Every row comes from one small tree of marks. Brackets hold a mark, then the marks that hang from it, in the order of their numbers. Every link used is in the known rows. Which tree was each row made from?
(in the rows, 128 means zero)
Known rows
(k537 k808 (k857 k143 k154)): [129 172  92 138 102  77 151 160  88  94 106 113 151 121 184 133 114 127
 127 151 152 117 115 149 144 170 105 149  65 155  76 142 138 125]
(k378 (k183 k81 k435 (k982 (k938 k143)))): [106  72 136 120 139 143 105 138 151 136 148 137  74 148  63 116 178 154
 152 152  79 106 114  62 116 137 118  73 155 127 158 139 113 171]
(k435 (k183 k378)): [148 144 159 149 143 162 137 100 152 100 142 123 123 142 160 151 140 122
 167  97 135 131  88 190 137 110 120 167 128 141 129 123 125  96]
(k624 (k857 k154)): [164 163 126 112 127 126 154 142 132 109 113 103 148 138 147 100 136 134
 112 132 151 150 109 145 119 132 106 150 110  94 127 132 147  88]
(k52 (k435 (k183 k81 k378 (k982 (k938 k143))))): [111  99 151 135 137 166  95 117 123 100 126 139  84 140  90 150 185 123
 176 126 129 108 107 128 123 116 129 123 176 148 157 117  89 192]
(k938 (k143 (k857 k154 k514 k624)) (k982 k183)): [ 89 142  90  70  98 125 115  94  80 150  92 142 177 116 131 116 145 134
  61 142 192 154 152 151 136 118 144  86  77 162  96 123 151 144]
(k435 (k183 k81 (k982 (k938 (k143 (k857 k270)))))): [117 106 127 132  89 122  93 149 105 134 187 128  96 104  94 115 173 120
 129 126 129 119 100 150 138 129 141  81 134 126 137 129 119 165]
(k537 k808 (k857 k143 k154 k270 k514 k624)): [ 95 173  56 138  58  71 129 157  55 117 118 118 172  73 191 189  32 116
  73 168 177 121 202 162 143 179 109 106  56 184  48 117 155  80]
(k808 (k537 (k857 k143 k154 k270 k514 k624))): [118 167  69 152  98  78 108 141  44 128 111 126 169  75 191 177  46  96
  54 151 174 123 227 131 142 154 118 146 102 157  43 110 145  69]
(k435 (k183 k81 k378)): [109 136 155 164 123 160 130  96 148  98 138 125 113 144 131 169 129 129
 176  96 117 126  95 165 129 122 127 151 156 136 152 117 104 108]
(k435 (k183 (k982 k938))): [152 124 146 154 128 167 102 132 123 125 161 104  87 129 159 107 174 123
 162 115 122 135  75 171 133 125 126 125 124 130 122 140 141 104]
(k624 (k857 k143 k514)): [174 156 115 127 156 109 117 169 134 139 137 149 134 135 186 116 128  90
 125 149 174 133 127 129 142 122  94 145 142 114 128 101 136  92]
(k624 (k857 k143 k154 k270)): [173 165 116  99 115 103 123 187 100 126 138 134 128  76 146  76  96 113
  90 162 174 138 150 147 129 142 112 120 114  97  98 125 134  71]
(k857 k143): [166 146 150 146 168 130 131 156 148 139 127 161 120 117 176  94 143 123
 160 139 139 133 100 157 137 121 117 168 117 111 123 136 121  96]
(k435 (k183 k81 (k982 (k938 k143)))): [120 103 151 145 124 161 105 133 116 123 156 137  82 141 112 118 194 129
 180 135 104 124  83 145 127 121 133 109 156 135 149 129 111 139]
(k808 k537): [170 156 149 183 188 129 146 126 152 118 132 115 145 166 168 140 157 129
 152  97 116 120  91 131 141  99 116 188 132 101 129 137 137  82]
(k435 (k183 k81 k378 k982)): [ 80 125 150 152 114 168 124  78 142 104 148 112 107 139 110 171 121 137
 165  80 115 132 112 148 118 120 133 134 175 137 157 114  93 126]
(k81 k183): [151 146 166 161 161 147 124 122 143 139 150 105 133 158 125  94 155 114
 173 118 132 138  92 159 150 103 124 161 110 125 144 150 151  96]
(k154 (k857 k143 k270 k624)): [131 141 116 112 121 110 143 165 100 151 149 130 126  97 162 121  77 122
 133 135 130 153 182 176 133 153 130 150 106 104 118 137 115  73]
(k435 (k183 k982)): [137 150 149 146 128 158 126 108 138 124 166 101 112 144 159 135 154 130
 151  97 142 155  85 183 126 119 114 151 133 131 132 132 125  96]
(k537 k808 (k857 k270 k624)): [103 151  85 145  94  94 164 153 127  95 137  91 169 127 158 207  98 134
 116 129 133 126 124 162 125 138 112 123  47 145 100 144 143  95]
(k270 (k857 k143 k154 k514 k624)): [152 160 114 119 118 110 129 124  74 153  75 160 174 101 180 135  62 151
  88 152 171 173 188 143 121 147 126 163 130 154  85 109 153  77]
(k378 (k183 k81 k435 (k982 k938))): [ 98  85 131 140 122 144  98 125 158 137 144 104  70 132  80 121 151 151
 142 131  80 113 117  62 115 151 115  72 146 120 153 139 125 152]
(k183 k81 k435): [107 135 152 150 133 126 157 111 173 131 125 119 115 142 110 153 122 141
 146 122  99 127 111  95 112 136 123 139 150  93 165 127 109 135]
(k435 (k183 k81 k378 (k982 k938))): [101  98 147 160 114 175 103  99 131 106 143 115  87 125 109 142 142 129
 171  94  93 117 101 135 121 127 144 113 167 138 149 122 109 134]
(k81 (k183 k378 k435 k982)): [105 118 162 114 154 146 127  77 139 126 145  98 123 159  66 126  96 130
 148  86 107 132 151  86 133 107 141 133 168 134 164 132 121 168]
(k624 (k857 k143 k270 k514)): [179 160 109 124 138  99 111 186 129 149 165 148 129 100 172 118  98  78
 107 153 178 125 147 142 144 120  97 115 136 110 116  98 138  71]
(k81 (k183 k378 k435 (k982 (k938 (k143 k857))))): [125  82 140  89 154 121 108 107 112 128 141 122 121 156  41  88 151 122
 140 110 102 112 135  63 155 108 160 114 152 140 166 137 131 245]
(k982 (k183 k81 k378 k435) (k938 (k143 k857))): [112  85 124 102 120 117 115 119 142 117  89 156 112 148  63  95 161 114
 139 140  79  84 111  60 128 136 157  94 152 132 166 118 111 230]
(k378 (k183 k81 k435 (k982 (k938 (k143 k857))))): [103  74 116 109 122 113 100 138 142 138 147 127  89 147  61 111 187 156
 125 138  98 109 113  53 128 145 125  71 139 124 160 140 121 219]
(k982 k938): [178 117 153 168 159 153 128 150 164 135 132 131 114 131 157  94 171 127
 171 131 106 114  69 149 133 117 127 146 102 103 129 149 147  98]
(k982 (k183 k81 k378) (k938 (k143 (k857 k270)))): [125  83 125 119 110 125 102 147 137 122 129 167 122 111  69  81 154  98
 139 137  99  78 112 116 134 119 160  83 127 126 147 123 116 178]
(k982 k183 (k938 (k143 (k857 k270)))): [177 108 126 116 122 116 104 175 135 144 144 153 123 118 117  52 189  92
 130 160 125  97  86 151 142 115 140  95  86 119 121 143 147 147]
(k435 (k183 k81 k378 (k982 (k938 (k143 k857))))): [ 98  92 134 129 115 143 107 112 117 108 146 141 104 138  86 131 175 133
 154 101 111 116  97 128 136 121 151 114 159 143 157 121 106 205]
(k514 (k857 k143 k154 k624)): [114 160 100 114 103 108 149 157  80 118  83 128 149 108 162  96 108 132
  89 149 146 161 167 145 112 147 143 166 123 133  93 143 127  85]

Write each row's tree
[159 145 130 142 145 129 155 109 137 146 102 135 181 151 169 179  99 148
 117 115 146 167 139 147 116 111 121 166 135 138 125 111 153  77] -> (k270 (k857 k514 k624))
[143  96 129  96 147 110 132 136 140 141 138 137 116 141  95  97 173 141
 119 127 107 121 106  81 133 121 138 114 133 106 150 139 129 222] -> (k183 k435 (k982 (k938 (k143 k857))))
[108 123 140 148 130 131 128 122 179 130 137 112  97 152 104 147 142 151
 143 134 107 122 113  95 119 144 100 109 135 117 155 134 121 123] -> (k378 (k183 k81 k435))
[117  82 145 112 138 146 122 119 150 111  90 164  94 150  65  97 149 112
 167 153  62  79 115  65 118 127 149  95 164 132 167 116 103 180] -> (k982 (k183 k81 k378 k435) (k938 k143))
[ 82 125 148 134 124 130 148  95 162 134 139 113 109 138  94 155 109 150
 132 101  93 136 128  75 101 135 127 121 172  91 170 123  97 155] -> (k183 k81 k435 k982)
[104 154  77 131  93  97 124 126  74 131  84 142 167  89 198 159  67 113
  80 164 177 150 198 153 132 165 116 154  82 163  65 121 140 102] -> (k537 (k857 k143 k154 k514 k624))
[162 150 122 133 150 114 133 137 110 155  96 164 164 124 185 149  90 136
 117 140 158 165 158 139 122 124 121 167 139 146 112 107 142  83] -> (k270 (k857 k143 k514 k624))
[129  81 160 101 169 149 109 109 118 126 142 130 102 157  43  91 142 122
 172 122  84 106 137  70 142  99 155 113 167 142 162 135 123 195] -> (k81 (k183 k378 k435 (k982 (k938 k143))))
[106 156  92 134  70 105 129 110  94 157 123 116 186  70 161 155  50 136
  46 130 184 148 195 179 137 146 131 118  76 134  89 122 169  84] -> (k143 (k857 k154 k270 k514 k624))
[153 100 143 120 143 152 119 115 157 117  95 131  99 138 109  87 139 107
 148 131  83  92 107  93 123 131 142 113 135 129 140 129 131 147] -> (k982 (k183 k378 k435) k938)
[ 88  85 147 136 134 146 129  97 156 119 122 122  92 125  67 143 106 145
 146  98  63 103 131  54 105 131 149 104 182 107 171 120 101 178] -> (k183 k81 k378 k435 (k982 k938))
[141  85 117  92 144 117 103 149 144 143 153 125  98 150  87  93 195 150
 118 139 115 115 106  77 139 129 121  88 116 130 138 147 141 211] -> (k378 (k183 k435 (k982 (k938 (k143 k857)))))
[162 152 122 130 126  98 146 193 135 129 161 138 123 114 154  87 131  86
 117 143 142 123 121 146 131 114 133 149 145 106 107 130 114  86] -> (k514 (k857 k143 k270))
[144 109 140 128 146 142 130 124 150 137 138 110  97 127 115 110 141 137
 136 119  91 124 106  90 113 128 134 115 138 101 143 140 131 148] -> (k183 k435 (k982 k938))
[125 144 121 157 120 137 131 125 143 159 145 134 162  97 166 176  70 124
 105 130 150 139 170 181 126 116 120 123 104 132 114 118 149  47] -> (k857 k270 k514 k624)
[121 145 112 129 109 121 161 157 139 119 139 106 154 124 132 142 116 121
  99 121 129 148 139 157 107 108 140 142 121 112 120 140 128  67] -> (k514 (k857 k270 k624))
[190 163 144 115 146 108 147 145 102 136  98 150 154 118 159  82 111 152
 121 145 151 159 121 143 125 141 128 174 135 122  97 130 136  92] -> (k270 (k857 k143 k154))
[129 147 117 150 148 134 112 137 119 159 109 163 148 102 197 150  88 121
 126 146 157 141 167 159 133 132 116 152 114 144 112 115 137  72] -> (k857 k143 k514 k624)
[144 122 147 143 139 174  95 116 135 102 132 102  91 129 138 141 169 119
 159 107 149 121  99 152 127 120 123 138 144 145 130 127 121 156] -> (k52 (k435 (k183 k378 (k982 k938))))
[143 162 121 128  89 106 169 153 125 117 144 103 150 117 133  97 112 112
  88 130 142 132 130 162 122 123 138 143 126 110  96 138 138  69] -> (k514 (k857 k154 k270))
[140 124 149  90 176 156 130 130 152 133 135 152 127 162 118  87 215 117
 153 136 141 135  61 146 131  79 131 109 108 123 132 138 113 128] -> (k938 k143 (k982 k183))
[111 120 151 109 153 140 156  81 170 120 134 123 126 143 100 156  91 147
 130  83  99 128 135  91 113 113 131 139 166 112 156 122 103 159] -> (k183 k378 k435 k982)
[146 100 118 125 149 128 128 155 128 137 102 152 149 126 137 113 181 149
 131 142 120 136 101 147 132 119 144 139  79 121 135 153 146 155] -> (k982 (k938 (k143 (k857 k624))))
[ 87 141 149 152 121 163 109  83 142  99 127 104 104 140 116 184 139 130
 150  91 152 132 122 138 115 120 115 142 177 137 158 111  86 164] -> (k52 (k435 (k183 k81 k378 k982)))
[125 146 104 125 109 104 132 153  93 171 154 137 139  97 181 145  49 102
 120 139 151 147 211 179 147 153 121 140 119 129 108 113 130  61] -> (k154 (k857 k143 k270 k514 k624))
[129  93 108  79 110 112 107 135 107 136 132 118 110 125  79  78 165 163
  89 149 130 120 132  84 136 156 124  83 105 139 112 151 152 202] -> (k378 (k183 k435 (k982 (k938 (k143 (k857 k154))))))
[152 165 112 116  97  94 144 179  96 126 140 130 134  88 148  71 100 104
  89 153 153 132 152 152 129 136 140 144 132 117  84 135 127  73] -> (k514 (k857 k143 k154 k270))
[123 169  99 149  94  90 175 134 117  85 113  86 171 150 168 162 122 139
 126 130 139 116  94 153 135 158 104 149  58 146  88 147 151 118] -> (k537 k808 (k857 k154))
[142  80 135 104 160 146 107 145 152 137 156 132  85 153  90  99 187 149
 147 150  98 113 108  86 129 125 112  89 133 134 137 144 134 161] -> (k378 (k183 k435 (k982 (k938 k143))))
[118 147 107 150 122 120 134 109 138 154 115 126 177 128 180 171 110 135
  96 111 164 150 147 162 139 122 123 151  90 134 127 122 155 117] -> (k143 (k857 k514 k624))
[155  91 148  97 159 150 122 126 147 117  95 164 104 154  91  81 158 104
 163 152  77  87 103  90 125 116 146 113 144 140 143 124 121 169] -> (k982 (k183 k378 k435) (k938 k143))
[164 169 102 112 106  95 110 172  92 145 145 138 143  77 167  98  71  93
  78 166 194 130 177 148 143 141 102 111 125 117  89  99 150  60] -> (k624 (k857 k143 k154 k270 k514))
[112 122 142  80 154 154 137  87 163 117 117 122 116 144  96 124 144 124
 123 105 118 123 100  88 120  98 142  97 136 125 139 123 111 154] -> (k938 (k982 (k183 k378 k435)))
[116  84 156 147 151 149 123 138 144 134 138 156 104 139  90 107 180 141
 175 131  81 111  91 111 116 111 136 111 153 106 163 134 102 153] -> (k183 k81 (k982 (k938 k143)))
[111 152 116 147 106 143 138  96 107 147  90 126 176 106 178 154  72 145
  94 134 159 151 175 173 124 139 121 145  93 144 100 125 159  60] -> (k857 k154 k514 k624)
[142  94 157 112 162 142 108 133 113 145 152 121  97 160  65  72 169 119
 166 141  96 120 116  82 141 109 140 111 149 130 156 146 136 179] -> (k81 (k183 k435 (k982 (k938 k143))))
[ 72 111 151 124 134 140 153  76 170 117 128 124 116 142  71 170  84 154
 136  82  81 119 146  68 102 124 138 123 190 106 178 113  86 173] -> (k183 k81 k378 k435 k982)
[159 157 129 105 134 117 145 138  82 133  69 149 163 102 159 111  87 172
 101 146 151 182 159 145 108 146 133 170 121 132  96 136 140  81] -> (k270 (k857 k143 k154 k624))
[ 92  73 131 100 130 113 133 109 145 121 124 147 115 137  44 132 140 145
 128 106  80  99 127  44 124 125 157 104 175 112 177 120  96 252] -> (k183 k81 k378 k435 (k982 (k938 (k143 k857))))
[122 133 111 128 138 112 139 120 131 153 112 155 184 142 161 165 134 136
 105 131 162 144 142 162 143 109 125 153  99 140 132 119 145 144] -> (k938 (k143 (k857 k514 k624)))
[128 139 137  90 147 143 134 107 163 135 128 109 110 143 119 107 171 122
 119 124 130 137  84 102 119 107 130  93 118 110 132 135 121 137] -> (k938 (k982 (k183 k435)))
[ 88 168  66 147  50  84 153 127  81 110 123  89 188 102 175 218  41 125
  72 143 162 123 183 169 133 163 111 106  49 176  64 124 167  74] -> (k537 k808 (k857 k154 k270 k514 k624))
[ 98 122 155 141 140 133 159  91 181 114 114 131 123 142  88 164  94 144
 147 100  86 114 127  86 112 125 137 140 170 106 172 116  98 155] -> (k183 k81 k378 k435)
[118 145 113 136 101 117 156 123 121 161 158 108 152 124 164 169  59 111
 120 116 140 145 190 187 140 142 123 141 112 119 123 116 141  56] -> (k154 (k857 k270 k514 k624))
[127 148 150 137 139 166 115  93 143 100 135 103 115 146 143 170 147 125
 148  91 171 139 113 162 125 109 112 161 154 143 140 119 106 149] -> (k52 (k435 (k183 k378 k982)))
[113 158  94 153 120 106 149 110  82  92  79  91 183 138 169 179 111 139
  88 118 138 144 158 120 123 142 123 182  87 133  76 145 144  99] -> (k808 (k537 (k857 k154 k624)))
